What can hang from each mark:
K_561: K_301 K_642
K_429: K_301 K_642
K_75: K_642 K_806
K_985: K_642
K_453: K_642
K_806: K_457
K_460: K_642
K_715: K_301 K_806
K_776: K_301 K_642
K_457: K_806
K_301: K_429 K_457 K_460 K_776 K_985
K_642: K_380 K_429 K_453 K_776 K_985

Each row was made from one small tree. The marks that hang from a mark follow it in brackets, in the order of their numbers. Every link used is in the known rows. Write each row's tree.
(in the rows, 128 means zero)
Known rows:
K_715(K_301(K_457 K_460 K_776(K_642)) K_806): [128 107 143 134  99 152 161 168  95 104  75 157 141 124 145  78 117 110
 145 156 122 115 172 133 180 150 101  97 153  78 105 123 133 162]
K_985(K_642(K_380 K_453)): [129 115 137 130 116 147 124 114  98 126 158 129 111 148 128  89  95 152
 167 133  86 153 204 150 168 152 149 129 108 126 107 127 103 137]
K_642(K_429 K_453 K_776 K_985): [123 115 123 129 148 152 142  88  79 151 201 139 119 147 130 106  90 127
 169 159  86 195 219 160 170 160 136 125  93 123  98 125 143 124]
K_715(K_301(K_457 K_776)): [100 121 127 144 114 140 158 165  99  96  85 146 157 138 151  73 133 101
 146 152 122 104 182 131 147 150 113  92 150  80 105 106 112 161]
K_715(K_301(K_429 K_460 K_776 K_985(K_642)) K_806(K_457)): [117 109 134 108 102 160 144 186  95 118  81 145 140 127 167 103  77 114
 134 146 119 156 190 122 195 146 123  68 147 120  92 136 133 156]
K_457(K_806): [ 98 125 161 132 120 146 104 138  97 110 131 149 137 149 116 100 114 108
 157 132 114 121 191 148 144 151 139 117 132 108 117 139 117 139]
K_75(K_642(K_380 K_429 K_453 K_985) K_806(K_457)): [145 134 152  96 100 149 136 117 112 128 209 155 119 162 155  98  29 119
 188 125  92 188 170 147 178 145 157 134  96 140  75 127 124 118]
K_561(K_301(K_429 K_460 K_776 K_985) K_642): [137  26 120  94 119 117 144 120  77 131 122 158 121 150 165 102  83 137
 101 181  97 136 154 136 200 130 138  76 185 126 133 105 146 163]
K_460(K_642(K_429 K_985)): [112  84 131 133 121 145 116 118  90 126 159 110 115 152 132 119  82 146
 114 126  98 145 188 138 148 140 130 100 127 126 118 136 141 134]
K_453(K_642): [127  91 135 158 122 139 117 116  95 126 146 138 132 159 111  95  94 109
 127 127  83 114 168 131 149 165 134 119 143 117 104 119 103 139]
K_453(K_642(K_429(K_301(K_985)))): [131  81 126 137 121 144 133 103  88 145 157 149 133 159 107 112  79 115
 110 130 104 127 180 143 151 153 127 135 145 119 111 112 114 144]
K_453(K_642(K_429 K_776)): [138  95 119 156 132 138 133 103  97 157 162 137 124 161 107 104  82 101
 136 146  86 151 181 139 165 176 148 129 119 130  94 114 119 124]
K_429(K_301(K_457 K_985) K_642(K_380 K_453 K_776)): [110  69 129 117 114 159 142  97  70 150 139 162 128 166  85  89  78 142
 129 164 143 133 202 152 167 157 114 151 136 119 136  85 116 147]
K_642(K_380 K_429(K_301) K_453 K_776): [145 112 105 116 139 144 147  89 103 158 182 149 125 161 112  87  71 125
 165 170 108 189 228 183 170 160 139 172 107 132  95 110 124 124]
K_453(K_642(K_380 K_429 K_776(K_301(K_457)) K_985)): [152  95 126 153 139 141 156  88  87 159 179 130 111 163 134 110  57 120
 128 158  92 147 209 122 173 191 121 114 115 164  84 106 125 124]
K_561(K_301(K_429 K_457 K_460 K_776(K_642(K_453)) K_985)): [137  31 135  94 107 135 169 131  66 138 111 180 118 154 180  92 117 142
 123 182 118 115 175 137 203 142 140  82 168 101 124 111 146 181]
K_460(K_642(K_380 K_453 K_776(K_301(K_457(K_806) K_985)))): [127  68 148 118 111 153 138 140  88 140 138 136 115 163 144 100  89 150
 144 149  95 143 222 132 165 170 138 106 119 147 108 130 129 130]
K_75(K_806(K_457)): [117 136 152 120  99 153 123 156 117 100 131 145 130 139 129  87  85  96
 167 126  93 143 156 136 141 152 152 118 133 113  95 135 121 144]
K_75(K_642(K_380) K_806(K_457)): [133 128 155 117  82 139 114 148 127 109 156 147 128 160 136  86  40  98
 177 122  92 139 150 130 168 154 158 128 115 133  85 126 108 123]
K_301(K_457 K_460 K_776(K_642(K_429 K_453)) K_985): [124  41 157 108 114 122 182 121  70 131 115 181 111 138 170  97 131 158
 128 190 127 127 198 121 193 156 131  96 145 104 117 127 145 194]
K_715(K_301(K_457 K_460(K_642(K_453 K_985)) K_776) K_806): [125  89 136 119 113 166 161 164  78 102  89 146 143 133 164  82 104 133
 134 148 119 135 186 130 178 136  96  76 159  93 104 132 145 159]
K_642(K_429 K_776(K_301) K_985): [125 116 125 143 137 147 140 103  91 152 176 126 118 136 128 116  73 118
 152 148  85 153 220 147 157 175 128 109 103 135 103 123 132 120]
K_642(K_380 K_453 K_776 K_985): [124 112 131 143 145 143 127  87  82 138 190 125 114 153 130  96  70 131
 164 171  79 180 232 136 179 172 115 123  97 146  94 122 132 123]
K_642(K_380 K_776): [121 109 124 157 131 125 114 111 105 132 144 117 117 155 110  89  80 112
 150 175  90 148 211 130 169 178 130 126 107 144  99 121 125 128]
K_985(K_642(K_380)): [121 116 137 144 112 139 114 119 102 120 141 115 109 144 120  98  86 141
 148 134  92 132 198 133 165 157 141 117 113 132 111 127 107 138]
K_715(K_301 K_806(K_457)): [119 151 142 140 105 176 120 182 112  92 112 124 153 137 122  85  94  86
 156 120 104 146 163 144 139 149 126 111 135 100  93 125 121 134]
K_301(K_429(K_642(K_380)) K_457 K_460 K_776 K_985): [103  31 128 104 125 111 150 120  67 138  91 169 115 161 156  91  98 159
  93 210 158 119 198 109 209 154 109  72 161 134 119 120 138 188]
K_75(K_642 K_806(K_457)): [122 126 156 117  77 150 115 159 122 107 148 157 138 152 133  87  59  91
 183 107  88 127 137 136 160 148 164 121 122 112  95 128 107 127]
K_429(K_301(K_457 K_460) K_642(K_380 K_453 K_776 K_985)): [132  73 120 114 137 169 148  73  70 144 155 169 122 168 102  90  61 149
 127 158 138 133 207 158 175 154 103 148 154 128 133  84 120 149]
K_642(K_429(K_301(K_457)) K_453 K_776 K_985): [124 109 116 116 140 171 166  89  72 146 186 161 131 150 130  99  93 126
 160 160 116 171 219 170 165 154 122 135 117 115 108 106 142 137]

Which tree is each row?
[120  70 129 102 135 149 156  82  70 133 132 177 133 156 120  85  65 160
 121 161 158 118 201 154 175 143 103 140 171 116 132  90 111 164] : K_429(K_301(K_457 K_460 K_776) K_642(K_380 K_453 K_985))
[ 97  72 133 103 108 124 166 141  68 136 109 158 118 146 179  90 117 158
 138 196 137 145 215 115 212 157 128  69 123 131 100 130 132 171] : K_301(K_429 K_457 K_776 K_985(K_642(K_380 K_453)))
[118  75 120 116 126 128 124  96  98 137 107 161 136 150  89  89  51 139
 112 150 148 105 189 159 165 145 117 154 173 115 136  96  96 153] : K_429(K_301(K_460 K_776) K_642(K_380))
[128  56 130 104 120 145 126 122  85 144 138 167 119 154 135  97  95 153
 126 139  91 117 203 157 162 152 124 101 153 118 125 131 105 154] : K_776(K_301(K_429(K_642(K_453)) K_460 K_985))
[ 95  94 132 129 114 169 129 101  72 121 134 157 139 153  85  97  84 133
 115 127 151  91 171 154 140 140 102 134 162  96 148  87 110 151] : K_429(K_301(K_457) K_642(K_985))
[153  96 126 120 140 141 165  87  93 139 199 139 107 154 145  94  78 146
 155 175  83 188 202 153 176 167 129 124 115 155  98 104 134 121] : K_561(K_642(K_380 K_429 K_453 K_776(K_301(K_457)) K_985))
[110  70 115 102 140 125 132 104  81 147 129 173 128 149 143  90  84 147
 131 169 124 143 196 155 196 143 126  99 158 112 115 126 117 155] : K_301(K_429(K_642(K_453 K_985)) K_460 K_776)
[154  83 124 102 142 146 160  76  87 117 195 156 115 160 144  94  77 159
 127 168 107 174 190 163 171 135 112 138 152 141 113 102 138 148] : K_561(K_642(K_380 K_429(K_301(K_457 K_460)) K_453 K_985))
[108  23 124  94 121 118 135 140  76 139 105 161 122 149 177 103  98 162
 106 175 106 142 212 126 200 140 125  67 161 126 113 151 141 172] : K_301(K_429 K_460(K_642(K_453)) K_776 K_985)
[122 111 134 137 134 161 139 108  81 141 177 143 127 137 134  97  88 125
 177 139  65 150 225 151 157 175 124 112 110 122 105 124 116 122] : K_642(K_453 K_776(K_301) K_985)
[109  76 133 113 113 150 114  93  81 143 151 155 130 161  77  98  66 149
 121 137 131 133 196 164 151 139 114 162 143 110 139  98 101 144] : K_429(K_301(K_985) K_642(K_380 K_453))
[103  59 139  95 126 137 153 149  75 121  89 171 129 154 193 101 107 145
 115 177 150 115 204 121 200 147 119  54 172 133 109 142 150 170] : K_301(K_429 K_457(K_806) K_460(K_642(K_985)) K_776)
[140  75 122  93 139 126 154  90  89 143 160 165 124 152 142  95  73 157
 131 176 125 170 229 165 176 140 124 148 138 130 105 125 128 163] : K_642(K_380 K_429(K_301(K_460 K_776 K_985)) K_453)
[136 108 128 122 142 163 171 101  77 150 189 151 120 146 149  97 101 135
 172 157  90 169 225 161 162 171 135 114 102 125  97 119 134 130] : K_642(K_429 K_453 K_776(K_301(K_457)) K_985)
[138  81 125 117 123 137 123 117 105 133 168 121 112 169 134  95  87 159
 134 142  96 171 198 160 155 141 149 132 118 133 103 136 130 132] : K_460(K_642(K_380 K_429 K_453))
[109  96 127 137 125 150 114 105  90 149 151 146 127 158  78  85  96 125
 162 139 101 150 179 167 156 159 151 144 117 100 126 105 104 123] : K_429(K_642(K_453 K_776))
[131  28 116 105 126 134 122 122  80 148 140 143 102 171 160 107  82 159
 106 177  86 163 227 127 201 152 118  82 140 154 108 144 150 155] : K_301(K_429 K_460(K_642(K_380 K_453 K_776)) K_985)
[135 128 122 118 115 173 124 179 113 102 107 144 145 149 148  83  91  94
 142 136 106 152 173 151 165 143 119  96 154 111  87 134 131 146] : K_715(K_301(K_429 K_460) K_806(K_457))
[118  45 130  92 121 124 171 130  64 133 104 172 109 149 194  90 112 172
 123 202 133 139 222 112 223 152 122  62 146 139 104 134 139 189] : K_301(K_429 K_457 K_460 K_776 K_985(K_642(K_380 K_453)))
[ 88  66 167 139  91 117 160 146  74 119  94 156 124 127 146 100 132 133
 128 181 130  97 184 100 177 167 123  87 135  97 121 121 133 178] : K_301(K_457 K_776(K_642) K_985)
[108 102 148 134 106 119 140 132 104 130 123 157 134 126 130  86 115 123
 169 153 100 127 184 151 169 162 147 131 127  86 110 125 105 145] : K_301(K_776(K_642(K_453)))
[128 117 130 119 120 155 136 115  96 135 167 139 115 144 128  96 109 148
 170 123  92 164 193 169 161 143 165 131 106 107 109 129 111 136] : K_985(K_642(K_429 K_453))
[136 135 152 110  95 141 126 124 117 123 191 141 118 158 147 107  21 107
 170 125  99 167 164 131 175 150 150 123 101 147  79 126 128 119] : K_75(K_642(K_380 K_429 K_985) K_806(K_457))
[119 105 120 121 122 151 146 118  95 119 141 154 138 153 117  89 113 123
 132 147 135 122 183 169 139 141 129 138 144 100 119 114 126 157] : K_642(K_429(K_301(K_457)))
[130  85 140 126 123 132 152 105  86 146 140 159 132 164 128 110  70 121
 112 160 140 133 198 129 172 163 124 130 143 142  98 110 120 148] : K_453(K_642(K_380 K_429(K_301(K_457(K_806) K_776 K_985))))
[117  76 121 120 120 156 111 100  93 129 123 164 137 155  75  92  75 133
 113 119 130  94 172 173 142 135 121 154 178  96 151  98  97 153] : K_429(K_301(K_460) K_642)
[115  19 123 113 116 145 142 143  67 129 105 151 108 169 168 103 116 151
  92 183 113 123 202 107 195 154 113  53 156 140 120 136 163 177] : K_301(K_429 K_457 K_460(K_642(K_776)) K_985)
[110  68 130 101 130 160 158  94  64 130 124 188 143 148 117  85  84 152
 125 147 155 107 187 162 166 137 110 133 179  94 142  92 110 168] : K_429(K_301(K_457 K_460 K_776) K_642(K_453 K_985))
[143  71 174 112  99 148 165 131  91 135 133 177 103 141 152 117 118 145
 136 142 109 100 203 141 162 166 134 111 139 116 123 128 129 166] : K_776(K_301(K_457(K_806) K_460 K_985) K_642(K_429))
[137  70 128 127 131 144 162 119  85 144 139 149 113 148 142 103 105 132
 134 170  99 135 214 136 165 174 135 100 124 133 111 124 141 156] : K_642(K_429 K_776(K_301(K_457 K_460 K_985)))
[152  65 125  97 131 138 158  90  89 121 176 161 115 164 137  89  92 159
 122 173 110 170 186 162 170 135 123 141 153 135 117 104 135 158] : K_561(K_642(K_380 K_429(K_301(K_457 K_460 K_985)) K_453))
[140  80 160 116  95 149 173 129  91 141 158 168 109 140 146 100 132 150
 157 141  93 123 197 158 153 167 141 126 117  99 114 121 118 154] : K_776(K_301(K_457 K_985) K_642(K_429 K_453))
[131  89 157 133  92 134 141 128 105 146 151 146 108 130 125 119 101 135
 142 128  81 115 196 149 148 168 137 126 115 107 119 126 113 141] : K_776(K_301(K_985) K_642(K_429))
[114  85 142 139 105 129 147 149  97 116  92 152 134 127 150 105 106 115
 126 145  96 111 198 120 166 149 105  93 154  89 118 116 117 167] : K_715(K_301(K_460 K_776(K_642) K_985))
[123  68 110 100 139 112 130 107  96 149 121 170 125 159 139  78  82 149
 133 182 128 148 198 159 200 148 134 116 154 123 106 125 111 154] : K_301(K_429(K_642(K_380 K_453)) K_460 K_776)
[136  95 114 114 134 142 146  89  91 160 181 148 120 159 115 100  70 133
 150 176 108 191 236 167 175 159 129 158 104 138 101 113 133 132] : K_642(K_380 K_429(K_301(K_985)) K_453 K_776)
